Each row comes from the steps of one walk. Every step used is in the known rows, and no mark comes twice. Write the walk behind each row, first mark first.
Known rows
fazer, felod, zami, zedol, sidof, kebo, lutat: [0,-19,7,-4,35,7,-22,14,0,-3,15,-1,-21,0,3,14,-16,8,34,-3,3,3,-11,7,-5,-5,-15,7,-7,-5,12,16,16,8,11,1,-17,5,14,23,-12,-1,-16,8,20,8,5,27,-19,19,-13,-9,5,1,9,-1,3,7,-1]
fuzo, mopezag: [1,5,-13,11,-15,13,7,-15,-22,-5,-5,5,30,-8,-1,9,-5,-19,-12,12,-24,5,-13,-12,16,1,12,-10,-7,-9,-8,-15,6,-2,-2,-11,8,-17,11,-7,16,-12,-26,14,-3,-1,7,-23,18,-7,10,1,-8,12,9,-17,20,2,18]
felod, zami, zedol, sidof, kebo: [-4,-34,-2,-6,21,11,-13,13,-7,3,7,-1,-5,-1,12,8,-11,3,20,1,-5,6,-9,16,-6,-10,2,5,-5,-13,5,-4,19,15,6,10,-3,6,16,16,-16,-7,-14,7,3,2,7,30,-7,-2,-13,-5,10,-2,20,3,1,9,-1]
zedol, sidof, kebo, lutat: [-9,-24,1,-14,6,9,-15,5,-11,-18,9,-19,2,-31,17,13,-23,0,16,12,-11,-16,-4,9,1,10,7,13,-27,6,-1,-17,16,1,-8,1,-28,-9,18,8,-15,-17,-4,22,-2,3,2,9,6,17,-4,6,-9,0,1,6,4,2,6]
tutin, mopav, faso, fazer, dosop: [-12,32,25,-5,-23,-15,13,10,8,7,-4,-18,11,-7,-1,-17,26,-1,-27,3,-4,5,9,-7,6,4,6,9,27,12,-18,-3,-24,-12,-32,-2,18,2,-18,-24,7,-7,9,-8,-14,2,-11,-16,16,-11,22,-11,9,13,-33,-3,-5,-23,-4]
felod, fazer, dosop, zami, zedol: [16,-5,-15,10,31,-4,5,6,6,-3,-2,19,-3,24,-17,10,10,9,16,-16,24,19,9,18,-2,-11,-25,-8,15,-24,3,30,-3,21,14,-3,6,11,0,10,8,14,-14,-7,5,-1,9,13,-17,0,-12,-10,7,-8,36,-6,-5,17,-2]
dosop, fazer, faso, mopav, tutin: [-5,26,3,9,-36,4,11,3,-6,-5,0,10,11,1,-5,-7,23,6,-4,-6,14,6,20,-8,15,2,9,-4,3,16,-6,1,-29,-7,-5,2,15,2,-28,-23,0,-3,2,-17,-25,0,-18,0,4,-13,9,-3,-12,2,-19,9,-1,6,22]
tutin, mopav, faso, pimetif, kebo: [-23,14,15,-4,-50,0,5,0,8,0,-4,-27,21,-13,15,-18,14,0,-40,7,-30,-4,13,-15,4,-3,13,4,25,15,-13,-32,-21,-32,-22,11,15,0,6,-19,-3,-7,32,-7,-30,9,-10,-14,24,-11,28,4,-2,11,-41,-1,-6,-26,-2]
tutin, mopav, faso: [-14,23,16,3,-38,0,14,2,-8,-1,-10,-16,25,-10,9,-10,10,-1,-28,9,-19,7,1,-2,3,5,22,1,21,8,-6,-22,-14,-15,-23,-1,21,-5,-4,-24,5,-15,2,0,-32,7,-3,-19,27,-12,23,-2,0,12,-30,2,4,-18,-5]
tutin, mopav, faso, pimetif: [-20,20,15,1,-42,-6,15,6,2,-1,-7,-22,20,-14,12,-15,19,4,-39,7,-28,2,8,-6,7,1,17,3,27,12,-10,-29,-17,-25,-29,5,20,-7,-5,-20,-2,-12,19,-9,-31,4,-9,-11,24,-13,24,2,-7,15,-36,-1,-7,-17,1]
sidof, kebo, lutat, zami: [-6,-3,5,-12,1,3,-15,-9,-3,-20,11,-22,-1,-26,9,4,-28,-15,3,11,-18,-10,-15,-8,-15,23,4,3,-23,-3,8,-8,26,7,-9,-3,-20,-11,7,-6,-7,-10,-4,14,4,4,5,-8,10,19,-5,8,1,1,4,5,2,-8,-8]
dosop, fazer, faso, pimetif, kebo: [-2,2,-13,3,-32,1,-1,-4,12,-5,7,8,6,11,-4,-4,18,6,-8,-2,6,1,23,-12,19,-5,-1,-20,11,13,-11,-2,-17,-12,12,11,-2,8,-5,-5,-7,12,17,-14,-12,-7,-13,1,-6,-3,2,9,-14,-5,-12,-1,-8,5,18]
sidof, kebo, lutat, mopezag: [-2,-6,-3,-15,-11,10,-1,-7,-5,-24,9,-19,9,-28,14,10,-28,-5,14,13,-28,-9,-21,-9,-4,18,9,5,-25,0,11,-21,16,-10,-7,2,-25,-4,21,-4,-1,-23,-17,14,1,9,2,-14,10,15,-8,8,-2,8,-1,-3,23,-2,0]
zedol, zami, felod, fazer, faso, pimetif: [1,-13,-17,-5,9,-16,4,5,18,4,2,5,-20,26,-4,1,8,17,-1,-1,15,0,0,12,-6,-12,3,-11,13,5,-7,0,-4,8,0,11,-5,6,-17,11,-3,15,17,-10,6,-16,-3,16,-13,-3,-12,6,-9,0,14,13,-10,13,-4]
zami, felod, fazer: [11,0,-1,12,16,-2,13,-4,-6,12,-13,13,3,18,-11,9,-1,0,1,-8,15,3,-3,11,-5,-10,2,0,-3,-9,3,3,-9,5,8,-6,4,-2,-6,6,9,10,-4,-3,10,-8,7,-3,-10,-1,-1,0,3,-8,21,4,6,4,-6]
sidof, kebo: [-5,-3,-6,-6,-13,6,-1,-4,-17,-7,-2,-20,13,-20,12,7,-13,-8,-1,5,-17,3,-1,0,-8,6,6,5,-4,-8,-2,-17,1,6,-12,3,-10,0,8,-8,-4,-16,-14,8,-3,-3,2,-9,5,-1,6,-3,-1,4,-4,0,8,-7,2]
kebo, sidof: [4,-11,3,8,-8,5,6,-5,-10,1,-5,-1,14,-18,8,4,-16,-4,2,2,-13,-16,2,7,3,0,11,12,-11,0,1,-4,5,-11,0,-1,4,-1,5,4,-8,-19,-10,20,-14,-4,5,-12,9,-7,13,15,-1,-2,-9,-9,5,1,6]
dosop, zami, lutat: [1,-6,-24,6,1,7,0,-6,-8,1,-8,27,5,3,3,6,-12,-2,4,-1,3,17,0,1,10,4,-14,-5,-15,-11,0,15,7,4,25,-9,-4,0,1,11,8,-1,-7,-7,-10,1,8,2,-6,-3,-14,-11,-3,-3,6,-2,-9,7,6]
sidof, kebo, lutat: [-3,-4,6,-11,-3,5,-6,0,-10,-17,2,-23,7,-30,14,15,-21,-10,10,8,-21,-6,-10,-1,-6,14,2,8,-20,-3,5,-11,7,-6,-11,-1,-24,-7,11,0,-7,-16,-11,16,-3,-1,1,-7,2,16,1,1,-1,8,-9,1,8,-8,2]
kebo, lutat: [9,4,3,-1,-3,3,4,-8,-6,-16,-7,-5,6,-23,4,8,-7,-9,7,6,-18,-10,-9,1,5,13,10,-4,-25,2,7,-3,6,-11,-4,-7,-9,-13,8,2,-4,-12,-7,13,-7,2,-1,-13,2,11,7,7,-7,4,-14,-4,9,-3,7]
fazer, dosop: [12,15,-8,5,1,-1,7,-7,-5,-10,-10,-2,8,-6,-7,-1,10,-5,1,-4,7,4,8,-4,4,-3,-5,-4,8,-10,0,6,-12,6,1,-7,8,3,5,-5,3,-1,-16,4,-2,-4,1,-15,3,-4,8,-9,-7,1,-5,-10,8,0,0]
dosop, fazer, felod: [13,18,1,12,7,1,4,-11,-11,-11,4,23,7,16,-17,2,4,5,13,-7,16,7,15,-8,10,-6,-13,-7,3,0,-2,20,-13,8,11,-15,0,5,-4,-6,12,5,-19,-3,15,-1,-2,-14,-9,7,1,-4,-8,-8,10,-5,2,5,13]
zedol, zami, felod: [6,-13,-8,-8,11,-2,2,-5,-2,-1,-4,8,-10,12,2,-2,-16,2,2,2,4,0,-13,0,-13,-5,3,7,-1,-1,-5,-3,3,8,5,-2,-4,4,2,5,3,-2,2,10,9,-11,-1,-4,-1,-2,-7,1,-5,0,10,7,3,3,-9]
zami, zedol, sidof, kebo: [-11,-31,-9,-10,1,11,-11,11,-18,-5,7,-6,-1,-15,15,7,-16,-3,17,2,-6,1,-9,8,-7,-6,9,11,-8,-4,4,-21,18,7,12,5,-8,-1,27,4,-14,-16,-10,17,1,5,0,17,-5,2,-9,-6,-10,-2,8,-2,6,3,-2]
zami, felod, fazer, faso, pimetif: [-1,0,-14,12,-3,-11,11,2,6,17,-11,8,-6,23,-6,4,18,12,-7,-6,16,2,7,11,4,-7,6,-10,10,5,-1,-3,-15,-4,11,7,6,-1,-17,5,1,18,8,-17,2,-18,2,11,-13,-8,-2,3,-10,1,6,6,-2,10,-3]
felod, zami, zedol: [8,-10,-4,7,8,7,2,3,-7,9,-4,11,0,7,-1,3,-1,-1,10,-1,-7,10,-9,11,-4,-10,5,-7,3,-20,12,7,8,8,9,5,14,2,6,12,-5,-1,-18,-1,-3,2,7,12,-8,-10,-4,-2,9,3,9,-5,5,10,3]
fazer, faso, pimetif: [-7,5,-22,7,-37,-5,11,1,0,0,-9,-6,2,-4,5,-6,27,4,-13,3,-11,-1,12,-1,12,6,19,-21,11,12,-3,-13,-13,-7,-2,11,7,-2,-10,-8,-9,-1,7,-10,-21,-10,-9,3,1,-13,10,5,-22,12,-26,-7,0,4,12]
mopav, faso, fazer, dosop: [4,23,18,-10,-5,-14,7,5,7,10,-6,-11,6,-9,-6,-15,28,-4,-20,-3,-3,4,14,-4,4,3,-3,-1,16,1,-11,0,-21,-6,-27,1,10,3,-14,-12,3,-3,4,-2,0,-2,-11,-16,2,-9,18,-9,8,2,-25,-7,-5,-13,-2]
zedol, sidof, kebo: [-10,-21,-8,-10,-3,8,-10,2,-18,-10,5,-15,7,-20,16,5,-13,-2,11,9,-7,-8,2,7,-1,0,9,8,-12,2,-6,-21,13,9,-7,2,-17,-2,16,-1,-13,-17,-6,18,-2,0,0,6,10,4,0,1,-9,-2,5,6,7,2,6]
faso, fazer, felod, zami, zedol, sidof: [7,-8,9,-1,27,-5,-6,14,2,21,9,15,-24,13,-7,-7,15,7,19,-8,12,-1,2,5,5,-9,-11,2,-3,2,-2,22,5,12,-3,3,3,3,-7,12,1,5,-2,-1,31,3,-2,20,-17,-2,-7,-9,8,0,1,-7,-4,7,9]
mopav, tutin: [0,18,5,9,-26,6,14,-3,-19,-7,-9,-9,22,-20,-3,-7,2,-5,-14,1,-10,0,-3,-5,0,6,16,7,-2,0,-4,-16,-4,-2,-15,-7,17,-10,-1,-17,6,-11,-4,-4,-21,5,-7,-15,12,-12,19,-4,-11,7,-19,3,3,-6,12]
mopav, faso: [2,14,6,1,-20,2,9,-6,-11,0,-11,-10,21,-11,0,-5,11,-6,-23,5,-18,7,7,1,-2,1,16,-8,9,1,1,-17,-8,-8,-12,-1,11,-4,5,-15,0,-13,-4,6,-18,3,-5,-18,16,-11,22,1,-1,-1,-21,2,4,-11,-2]

Write each row's walk
[10,16,3,-4,5,-12,11,0,2,5,-6,-3,-3,-6,-9,-8,23,-7,-1,-6,5,-5,10,-5,6,3,-7,1,0,-3,-12,11,-13,5,-19,-3,6,1,-14,-5,7,2,-1,-2,14,-6,-7,-14,-4,-4,9,-8,3,5,-13,-10,-1,-3,8] : faso, fazer, dosop
[17,5,6,14,29,3,-4,-1,-3,-2,12,32,-6,29,-20,7,5,9,23,-9,18,15,7,2,5,-15,-21,-6,11,-13,5,32,-3,16,20,-6,7,10,-2,9,8,13,-23,-8,19,0,6,8,-20,3,-9,-9,6,-8,22,-4,-1,13,8] : dosop, fazer, felod, zami, zedol
[2,-16,2,1,-18,13,-7,-10,2,3,0,-7,15,-19,13,0,-20,-13,0,1,-13,-21,3,-9,1,-7,2,9,-11,3,0,-9,3,-21,7,7,-7,6,22,5,-12,-9,10,20,-12,3,1,-16,10,-7,14,16,7,-8,-18,-8,3,-9,3] : pimetif, kebo, sidof
[1,-4,-13,-4,6,-10,7,4,11,11,-3,7,-18,24,-3,-1,4,12,3,-2,23,2,-1,7,-10,-11,3,-5,7,7,-2,6,-11,3,-4,9,-4,8,-23,3,-2,9,11,-5,2,-9,-7,15,-7,-6,-14,1,-3,0,8,13,-1,8,-4] : zedol, zami, felod, fazer, faso, mopav
[-10,30,31,0,-10,-13,10,9,8,17,0,-9,3,8,-2,-17,23,5,-20,2,-8,7,4,-4,4,-1,0,6,28,10,-13,8,-19,-6,-37,0,16,3,-24,-15,12,-2,7,-12,-4,9,-6,-6,11,-9,19,-12,17,15,-29,3,-8,-16,0] : tutin, mopav, faso, fazer, felod, zami
[13,-9,-10,11,25,-2,7,-5,-2,7,-12,26,-5,28,-5,12,-9,5,5,-10,18,16,3,17,-3,-3,-17,1,1,-15,-4,19,-5,12,13,-6,-3,6,-13,12,15,10,-1,-11,8,-11,8,7,-10,-1,-7,-3,9,-12,35,5,-5,17,-3] : dosop, zami, felod, fazer
[-24,3,24,0,-42,1,1,5,14,4,1,-27,19,-21,21,-14,1,-1,-36,4,-32,-14,11,-10,4,-4,10,17,23,17,-11,-29,-16,-40,-18,12,13,1,10,-9,-10,-13,34,0,-32,8,-10,-13,23,-13,29,13,3,12,-45,-3,-12,-22,-1] : tutin, mopav, faso, pimetif, kebo, sidof
[0,-7,-20,-10,0,1,-6,-2,-5,-7,3,8,-2,-3,3,-2,-14,2,6,9,2,1,-11,-3,-2,-6,4,-6,-13,0,-2,1,15,6,10,-6,-13,-2,9,6,-4,-5,-4,11,-3,2,3,-1,-6,1,-17,-7,-11,2,1,6,-3,-3,4] : zedol, zami, lutat
[-12,29,23,2,-8,-9,2,14,9,22,2,-3,1,7,-4,-14,18,6,-17,5,0,10,2,-7,8,-4,-3,6,16,13,-8,12,-14,-10,-17,-7,15,0,-22,-9,12,4,6,-14,-5,11,0,-2,3,-5,8,-17,16,13,-33,3,-11,-19,-2] : tutin, mopav, faso, fazer, felod, zami, lutat
[4,3,-3,4,2,3,0,-20,-9,5,-5,9,-7,7,-8,-9,-16,-16,-11,0,1,-6,-12,-9,-15,11,7,3,-4,-2,7,-3,17,13,13,-6,6,-8,-2,-10,8,6,1,-1,16,-6,5,-15,11,-3,-3,9,-2,-10,15,2,4,-4,-17] : lutat, zami, felod
[3,-2,-13,13,7,-4,11,0,7,16,-15,22,-11,31,0,7,8,8,0,-13,25,17,13,10,4,0,-14,-4,6,-3,2,20,-20,3,9,4,0,13,-34,4,10,13,9,-21,-7,-11,-4,18,-7,-7,-10,-4,6,-7,13,6,-4,16,0] : dosop, zami, felod, fazer, faso, mopav
[11,9,-6,9,29,-8,1,-12,6,5,0,12,-8,25,-24,-2,-3,-4,-2,-9,29,-3,-3,0,-16,1,-10,-1,6,-11,7,14,8,23,11,-8,8,2,-8,-1,12,22,-1,-3,25,-8,11,-6,1,4,-9,4,5,-16,41,4,-1,7,-20] : lutat, zami, felod, fazer, dosop
[-10,-1,-20,-8,-43,4,0,-7,20,-11,6,-13,-2,-15,10,-7,6,1,-7,9,-20,-16,-1,-16,14,13,16,-20,-6,21,12,-19,-1,-29,9,18,-10,3,13,-3,-12,2,19,-5,-17,6,-8,-4,6,2,-2,19,-14,8,-30,-10,14,2,11] : fazer, faso, pimetif, kebo, lutat, mopezag
[0,9,-4,15,-1,-4,12,6,4,13,-16,18,-8,23,-2,2,11,12,-4,-15,25,19,11,8,2,1,-9,7,4,1,-3,15,-22,-1,3,1,9,8,-35,-1,12,13,13,-29,-14,-6,-8,18,-6,-11,-2,-9,5,-2,6,14,-9,15,1] : dosop, zami, felod, fazer, faso, mopav, tutin
[16,11,-9,13,17,-6,13,-1,3,-5,-6,2,11,8,-16,7,18,3,7,-5,20,2,10,9,2,-11,-10,-10,10,-15,-2,14,-8,14,-7,-7,6,5,-3,2,7,12,-17,0,5,-2,7,-8,-6,-3,2,-2,1,-6,22,-3,4,5,2] : felod, fazer, dosop
[-12,-25,-11,-11,2,7,-20,1,-14,-6,17,-2,-7,-9,6,-6,-21,-11,7,3,-4,-7,-14,0,-15,7,7,4,-9,-3,7,-16,37,24,13,5,-4,-5,24,-6,-13,-8,-2,16,12,6,4,11,8,4,-13,4,-8,-10,24,0,1,1,-10] : lutat, zami, zedol, sidof, kebo
[6,5,-10,12,3,-4,11,1,1,13,-13,14,-2,25,-12,8,10,6,4,-4,24,7,-2,14,-1,-7,6,-12,7,0,6,4,-13,3,17,2,4,1,-17,0,6,14,-8,-10,0,-14,4,6,-11,-7,-3,2,-1,-4,13,9,8,7,-6] : zami, felod, fazer, faso
[-2,-5,-1,-6,-18,3,-14,-14,13,-12,8,-19,-5,-21,8,-9,-6,-13,-18,6,-24,-27,1,-23,-2,10,0,-8,-15,11,2,-15,15,-21,-4,6,-10,-8,18,2,-11,4,34,3,2,7,-5,-10,9,9,4,22,-8,0,-18,-9,-9,-12,2] : faso, pimetif, kebo, lutat, zami
[13,5,10,1,22,-10,1,8,0,20,2,13,-20,13,-11,-6,15,0,11,-9,5,5,-4,-1,-3,-10,-12,-3,3,-5,0,26,-1,10,-5,-1,9,2,-13,5,7,4,-8,-8,29,2,-2,8,-19,-5,-3,-14,14,5,-6,-11,-4,0,7] : faso, fazer, felod, zami, zedol
[-10,-24,5,-15,18,7,-26,0,-7,-11,12,-13,-15,-16,12,7,-33,-4,14,6,0,-20,-16,1,-12,15,3,19,-31,9,3,-14,28,8,7,0,-28,-10,13,8,-9,-6,4,17,15,-4,4,8,5,21,-14,12,-5,-8,17,13,2,1,-14] : zedol, sidof, kebo, lutat, zami, felod
[2,-26,-6,-6,48,-2,-16,17,12,-15,14,5,-15,5,-1,23,-10,16,35,-8,22,11,5,25,-3,-3,-29,8,-5,-14,2,23,12,19,12,2,-21,13,7,25,-3,10,-8,3,11,2,11,29,-23,21,-23,-8,7,-8,42,0,-8,21,-3] : felod, fazer, dosop, zami, zedol, sidof, kebo, lutat
[-1,-23,1,-13,0,13,-28,-6,6,-11,16,-3,-8,-18,7,-5,-26,-15,10,4,-4,-24,-14,-14,-8,7,2,-3,-27,10,12,-8,32,-6,22,3,-15,-7,34,5,-16,3,20,20,5,14,1,3,4,13,-11,15,-3,-12,2,-4,3,-6,-7] : pimetif, kebo, lutat, zami, zedol, sidof
[7,14,6,4,21,-8,-1,4,3,24,0,15,-14,10,-12,-3,14,-1,8,-3,10,4,-1,-5,9,-5,-18,-3,-7,0,-1,30,-2,8,0,-11,-3,-1,-18,10,10,10,-6,-11,27,4,2,3,-21,0,-11,-15,10,3,-12,-4,-8,-2,10] : faso, fazer, felod, zami, lutat
[-3,0,20,-9,1,-3,-12,-6,28,4,7,-16,-3,4,-1,-8,2,-3,-31,1,-9,-16,3,-11,-11,3,-1,-2,3,13,4,-15,1,-21,-3,6,-3,-8,9,4,-3,20,41,-7,3,3,-3,-2,2,10,4,18,7,-8,-6,6,-14,-14,-16] : mopav, faso, pimetif, kebo, lutat, zami, felod, fazer
[-1,-19,5,-12,42,1,-24,6,8,-11,16,-9,-19,0,-2,14,-21,3,21,-1,22,-17,-7,11,-12,6,-14,16,-14,0,1,5,23,19,6,-2,-24,-4,9,16,-7,9,4,12,26,-3,10,16,-6,26,-21,5,2,-13,37,13,-5,7,-18] : zedol, sidof, kebo, lutat, zami, felod, fazer, dosop
[6,-16,14,-4,46,7,-23,12,1,-12,26,15,-16,14,-5,19,-13,14,42,-7,18,6,1,8,4,-8,-26,9,-9,-4,4,26,11,14,19,-4,-18,7,9,21,-6,6,-17,2,24,5,4,25,-26,25,-20,-8,6,-6,27,3,-5,14,6] : dosop, fazer, felod, zami, zedol, sidof, kebo, lutat
[5,8,-18,9,-13,-6,15,-2,-1,2,-6,4,13,14,-9,5,19,8,3,3,19,7,7,15,7,-2,9,-29,7,3,3,4,-9,10,-2,3,4,-1,-15,-8,2,7,-14,-2,-14,-8,4,2,0,-8,3,6,-5,-2,8,6,4,8,12] : felod, fazer, faso
[14,7,-1,10,29,-5,11,-3,2,7,-13,12,-2,21,-18,11,7,2,6,-12,26,6,2,8,-3,-10,-13,7,8,-10,0,12,-15,5,9,-9,7,7,-6,9,13,19,-8,-7,17,-12,7,-3,-13,1,-5,-5,5,-8,27,4,4,7,-12] : zami, felod, fazer, dosop
[14,2,0,13,18,3,-1,0,-5,8,-1,15,-12,16,-9,2,5,3,18,-8,4,13,-4,1,-3,-15,-8,-6,12,-13,13,21,2,9,11,-5,10,6,5,11,3,6,-20,-6,15,5,5,8,-13,-5,-2,-12,9,2,6,-10,6,6,-1] : fazer, felod, zami, zedol
[11,5,-10,9,23,-2,1,-5,6,-2,-14,20,-11,19,-9,5,-1,2,3,-15,18,21,7,3,1,2,-24,10,12,-16,-2,24,-11,9,18,-7,1,16,-6,9,12,13,-3,-14,7,-10,3,0,-9,0,-6,-16,6,-5,16,-6,0,11,-11] : fazer, dosop, zami, felod
[6,-4,-21,3,1,12,3,-9,2,5,0,17,7,2,0,2,-9,-1,11,11,-6,3,-19,0,9,-3,5,-9,-16,-11,18,3,19,4,20,-2,4,1,11,11,5,-3,-20,-6,1,9,18,-3,0,-7,-20,0,11,0,12,-3,13,8,9] : felod, zami, lutat, mopezag
[-15,27,27,-4,-33,-13,14,8,1,12,-5,-16,17,-11,6,-17,17,-3,-30,5,-17,1,4,-6,5,7,16,5,15,14,-15,-15,-21,-17,-38,0,16,-6,-17,-26,8,-14,12,-3,-19,5,-11,-18,19,-13,26,-5,7,12,-35,1,-5,-22,4] : tutin, mopav, faso, fazer
[-21,11,27,-6,-27,-3,-10,-1,24,0,5,-23,-2,-10,10,-19,-3,-5,-38,6,-22,-13,-6,-21,-9,12,9,13,11,22,-2,-25,-4,-32,-9,5,6,-9,4,-12,-3,7,47,-11,-14,8,-7,-12,17,7,14,12,4,8,-32,4,-10,-25,-21] : tutin, mopav, faso, pimetif, kebo, lutat, zami, felod
[0,-17,-1,-6,11,4,-16,-1,-6,-13,15,4,-13,-14,1,0,-18,-8,16,6,-5,-18,-20,1,-6,13,11,-1,-28,7,15,-2,40,5,13,-4,-6,-17,20,4,-9,-5,2,19,5,7,2,7,5,16,-12,15,-11,-7,14,-3,2,3,-6] : kebo, lutat, zami, zedol, sidof
